Every row comes from one small tree of marks. The marks that hang from a mark follow it in brackets, in the order of their numbers. Every link used is in the known rows. Which tree was each row made from?
Known rows:
q65[q909]: [-0.93 -1.15  1.55  1.15  0.18 -0.01 -1.12 -0.28 -2.52  1.12  0.66  0.79
  2.15 -0.40 -0.09  0.60 -1.61 -0.61 -2.43 -0.10  1.49  1.43  0.27]
q542[q909[q764]]: [-2.17 -1.55  1.87  0.63 -0.45  1.03 -1.05  0.57 -0.35  0.69  0.48  1.90
  0.56  0.56 -1.31 -3.60 -0.64 -3.38  1.01 -1.41  1.89  1.36  2.53]
q764[q909]: [-1.52  0.27 -0.25  0.94 -0.76  0.76  0.99  0.35  0.52 -0.53  1.78  0.36
 -1.58 -0.42  0.41 -1.30 -0.36  0.74  1.78  0.54  1.87  0.62  0.31]
q764[q909[q482 q542]]: [-5.07  0.77 -0.69  0.44  0.58  1.12  2.22  2.99  0.93  1.00  1.25 -2.04
 -2.29 -2.27  0.58 -1.19  0.04  0.37  1.81  0.36  0.83 -0.40  0.76]
q65[q909[q764]]: [-3.37 -1.04  1.82  0.19 -0.26  0.41 -1.87  0.64 -1.61  0.65  0.95  2.11
  2.14  0.08 -1.73  0.18 -0.42 -2.38 -2.13 -1.01  2.98  2.50  0.76]
q542[q909[q65[q378[q18]] q764]]: [-2.77 -3.02  0.88  0.96 -1.13 -2.04  2.37  3.02  2.30  0.67 -0.04  1.19
  0.43  2.05 -1.05 -2.32 -2.46 -4.10  0.78 -0.48  3.56  1.12  2.87]
q65[q378[q18] q909]: [-2.24 -3.17  1.55  1.57 -0.27 -2.31  1.35  0.97 -0.26  2.96  0.13  0.52
  3.70  0.57 -0.87  1.61 -4.65 -1.46 -1.30  0.82  4.14  1.08  1.72]
q378[q18]: [-1.09 -1.62 -1.25 -0.69 -0.75 -1.82 -0.35  2.75  0.35 -0.32 -0.49  1.56
  0.84  1.03 -1.08  0.75 -1.00  0.11  0.71 -1.56  2.60 -2.51  0.64]
q909[q482]: [-1.18  0.22  0.30 -0.42  1.25  0.77 -0.02  1.81 -0.85  2.06  0.08 -1.61
 -0.40 -1.40 -0.86 -0.62 -0.54 -0.90 -0.22 -0.83 -1.87 -0.73  0.88]
q764[q909[q65[q378] q482]]: [-2.41  0.45 -0.22  1.37  0.17 -0.13  4.59  2.31  2.09  1.53  1.84 -3.11
 -2.56 -0.95  0.54 -1.18 -1.62 -0.89  1.07  2.00  0.22  1.28  1.03]
q378[q65[q909[q482 q542]]]: [-4.22 -0.92  1.00  0.56  2.98  1.83  0.22  3.18 -2.15  2.83 -0.28 -1.13
  0.32 -0.57 -3.11  0.19 -1.44 -1.03 -0.86 -0.26  2.40 -2.12 -1.01]
q65[q378 q909[q764]]: [-3.71 -1.44  2.88  1.28 -0.38 -0.31  1.21 -0.53  0.06  2.62  1.11  0.47
  2.65  0.20 -1.50  0.31 -2.57 -3.41 -1.50  1.34  3.37  4.40  1.51]
q269[q18]: [-1.52  1.61 -0.41  1.12 -0.06 -0.75 -1.42  3.09  1.10  0.41 -1.81  0.94
 -0.19  0.84 -1.57 -0.98  0.95 -1.82 -1.33 -0.89  1.11 -0.21  1.61]
q909[q65]: [ 0.44  0.38 -1.11  0.00 -0.53 -1.21  1.57  1.45  1.36 -1.35  0.08 -0.57
 -1.40  0.84  0.86  0.65  1.02  0.00 -1.22  0.36 -0.33 -0.14 -0.73]
q764[q909[q65[q378] q482 q542]]: [-5.14  0.70 -0.84  0.99  0.20 -0.63  5.81  3.49  3.55  1.40  1.31 -4.04
 -2.98 -1.57  1.62 -0.57 -0.74 -0.53  1.22  2.53  0.89  1.29  0.80]
q65[q378[q18[q269]] q909[q764]]: [-5.84 -3.92  1.87 -0.20 -1.39 -0.20  0.35  1.86  0.23  1.43  0.35  3.19
  4.69  3.03 -3.02  0.73 -3.29 -2.42 -0.81  0.14  6.76  1.18  2.58]
q542[q909[q65[q378] q482 q764]]: [-2.97 -1.54  1.84  1.19  0.42  0.02  2.57  2.64  1.33  2.84  0.47 -1.52
 -0.68  0.13 -1.07 -3.52 -1.77 -5.06  0.23 -0.07  0.27  2.08  3.44]
q542[q909[q482]]: [-0.76 -1.81  1.83  1.27  1.28  1.14 -0.18  1.12 -1.87  3.06  0.18 -0.77
  0.41 -1.21 -0.67 -3.85 -2.07 -2.48  0.46 -1.45 -1.65 -0.52  3.04]

Which tree is each row?
[-3.77  0.80 -1.47 -0.79  0.98 -0.80  3.02  4.37  1.76  0.53 -0.52 -3.08
 -2.24 -1.33  1.16  0.47  1.48 -0.26 -1.12  0.07 -1.57 -1.15 -0.21]
q909[q65 q482 q542]
[-7.12 -0.60  1.43 -0.33  0.95  0.95 -0.40  3.27 -1.04  2.40  0.53 -0.11
  1.34 -1.83 -1.52  0.19  0.19 -2.76 -2.21 -1.20  2.00  1.74  1.16]
q65[q909[q482 q542 q764]]
[-6.53  0.64 -0.29 -0.82  0.37 -0.95  4.61  4.50  4.45  1.54 -0.18 -3.23
 -1.95 -0.70 -0.31  0.19  0.80 -3.16 -0.22  1.20  0.82  1.82  0.96]
q909[q65[q378] q482 q542 q764]
[-6.80  0.69 -0.12 -1.72  0.82  0.88  0.73  3.94  1.49  1.27 -0.25 -1.17
 -0.94 -1.60 -1.51 -0.60  1.77 -2.39  0.31 -1.41  0.70  0.41  0.88]
q909[q482 q542 q764]
[-5.85 -3.59 -0.51 -0.91  0.60  1.17 -0.40  4.44 -1.18 -0.27 -0.95  3.11
  2.87  3.81 -4.25  1.29 -1.71  0.86  0.06 -0.71  7.58 -5.07 -0.59]
q378[q18[q269] q65[q909[q542]]]
[-2.14  0.70 -1.10  0.33  0.11  0.53  2.21  3.15  0.72 -0.01  1.67 -1.59
 -3.23 -0.92  0.17 -1.51  0.15  0.01  0.70  0.21 -0.09 -0.18  0.62]
q764[q909[q65 q482]]
[-7.25 -1.13  2.27  0.80  1.17  0.06  2.44  2.09  0.74  4.40  0.67 -2.10
  2.01 -1.62 -1.18  0.19 -2.03 -3.73 -1.48  0.95  2.31  3.52  1.87]
q65[q378 q909[q482 q542 q764]]
[-6.25  1.00 -1.22 -1.92  0.38 -0.26  2.18  5.35  2.76 -0.12 -0.29 -1.72
 -2.48 -0.83 -0.55  0.04  2.85 -2.22 -1.00 -0.95  0.55  0.18  0.27]
q909[q65 q482 q542 q764]
[-7.28 -2.81  1.10  0.40 -0.67 -2.28  2.03  3.00  1.72  2.27  0.01  0.86
  3.15  0.34 -1.31  1.67 -2.74 -2.78 -0.73  0.24  6.27  2.08  1.53]
q65[q378[q18] q909[q542 q764]]
[-4.71  1.09 -1.56  0.19  0.11 -0.08  3.68  4.18  2.34 -0.28  1.38 -2.51
 -3.46 -1.62  1.48 -0.75  0.97  0.30  0.78  0.85  0.64 -0.26  0.07]
q764[q909[q65 q482 q542]]
[-3.18 -1.56  2.10  0.36  0.84  1.76 -0.87  2.19 -1.12  2.50  0.44  0.53
  0.08 -0.62 -2.21 -4.21 -1.02 -4.17  0.72 -2.24  0.19  0.58  3.49]
q542[q909[q482 q764]]
[ 0.31 -1.84  1.29  2.26 -0.12 -1.19  3.48  0.09  1.41  1.49  0.14 -1.33
 -0.01  0.74  1.27 -2.36 -2.51 -2.38  0.10  1.66  0.14  1.69  2.15]
q542[q909[q65[q378]]]
[-3.96 -0.78  1.66 -0.17  2.47  2.90 -1.50  3.34 -2.92  2.43  0.52  0.84
  0.61  0.55 -5.54 -0.82 -1.24 -2.73 -0.86 -1.58  3.39 -0.79 -0.08]
q378[q65[q909[q482 q764]]]
[-3.38 -4.01  1.52  0.70 -0.81 -0.96  1.27  0.88 -0.48  1.96  0.07  1.79
  4.78  2.59 -1.49  1.33 -4.30 -0.84 -1.05  1.02  5.07 -0.16  2.08]
q65[q378[q18[q269]] q909]
[-1.93 -1.72  1.55  1.50 -0.68 -0.66  2.69  1.03  2.13  1.16  0.55  0.06
 -0.38  1.15 -0.39 -3.00 -1.42 -4.21  0.45  0.73  1.72  2.95  2.62]
q542[q909[q65[q378] q764]]
[-1.56 -3.89  0.47  1.11 -1.24 -1.14  2.75  1.85  1.55  0.33 -0.44  1.30
  1.63  3.30 -0.06 -1.96 -3.03 -1.71  0.69  0.65  2.87 -0.96  3.00]
q542[q909[q65[q378[q18[q269]]]]]
[-2.68 -2.83 -0.15 -0.48 -1.21 -1.04  2.12  1.16  2.10  0.78 -0.64  1.15
  2.58  3.01 -1.26  0.72 -2.66 -0.21  1.37  0.91  3.62 -1.51  1.80]
q65[q378[q18[q269]]]
[-0.60 -1.82  1.49  2.17  1.08 -0.47  3.38  1.58  0.68  3.45  0.29 -2.79
 -0.33 -0.40  0.29 -2.92 -2.89 -3.30 -0.12  0.82 -1.64  1.03  2.91]
q542[q909[q65[q378] q482]]
[-5.16  0.90 -1.57 -1.34 -1.02 -1.17  1.99  3.64  3.71 -2.36 -0.35 -0.18
 -1.95  0.61  0.46  0.71  2.99 -1.34 -0.79  0.13  2.27  1.02 -0.55]
q909[q65 q542 q764]
[-3.84 -1.44  1.84  1.86  0.42 -1.18  3.28 -0.44  0.81  3.08  0.12 -1.95
  2.54 -0.98  1.19  1.50 -2.80 -1.24 -1.56  2.63  2.28  3.03  0.86]
q65[q378 q909[q542]]
[-6.36 -0.68  1.16 -0.36  2.40  2.40 -0.51  4.11 -1.66  2.24  0.12 -0.05
  0.22 -0.24 -4.47 -0.37 -0.40 -2.33 -0.71 -1.09  3.94 -0.87 -0.55]
q378[q65[q909[q482 q542 q764]]]
[-6.03 -0.86  1.15 -0.35 -0.19  0.08 -0.46  1.77 -0.31  0.44  0.53  1.32
  1.74 -0.63 -0.56  0.62  0.45 -1.89 -1.97 -0.51  3.52  2.30  0.30]
q65[q909[q542 q764]]
[-4.72 -0.80 -2.03  0.81 -1.36 -2.56  5.51  3.96  4.61 -0.63  0.84 -1.35
 -1.98  0.47  1.77  0.80 -1.20  0.48  2.05  2.31  4.24  0.11  0.26]
q764[q909[q65[q378[q18]] q542]]
[-0.96  0.06  0.10  0.62  0.90 -0.99  4.15  2.22  1.88  2.40  0.04 -3.83
 -1.20 -0.55  0.29 -0.05 -1.46 -1.93 -0.76  1.54 -1.88  0.86  0.88]
q909[q65[q378] q482]
[-1.79 -2.11 -1.21 -0.54 -1.49 -1.99  3.42  2.63  3.05 -0.91 -0.67  0.28
  0.89  3.48 -0.21  1.12 -1.53 -0.16  0.11  1.24  3.04 -1.32  0.88]
q909[q65[q378[q18[q269]]]]
[-5.57 -2.69  1.96  0.26  0.39 -1.09  0.83  3.62 -0.60  4.26  0.45  0.41
  3.01 -0.08 -3.24  0.46 -3.82 -3.98 -1.05 -1.12  4.25  1.45  2.81]
q65[q378[q18] q909[q482 q764]]
[-2.49 -2.49 -1.26 -1.69  0.13  1.50 -0.77  3.62 -0.32 -1.47 -1.01  3.39
  1.12  4.73 -4.97  0.20 -1.14  0.90  2.13 -1.22  5.78 -6.12 -0.37]
q378[q18[q269] q65]
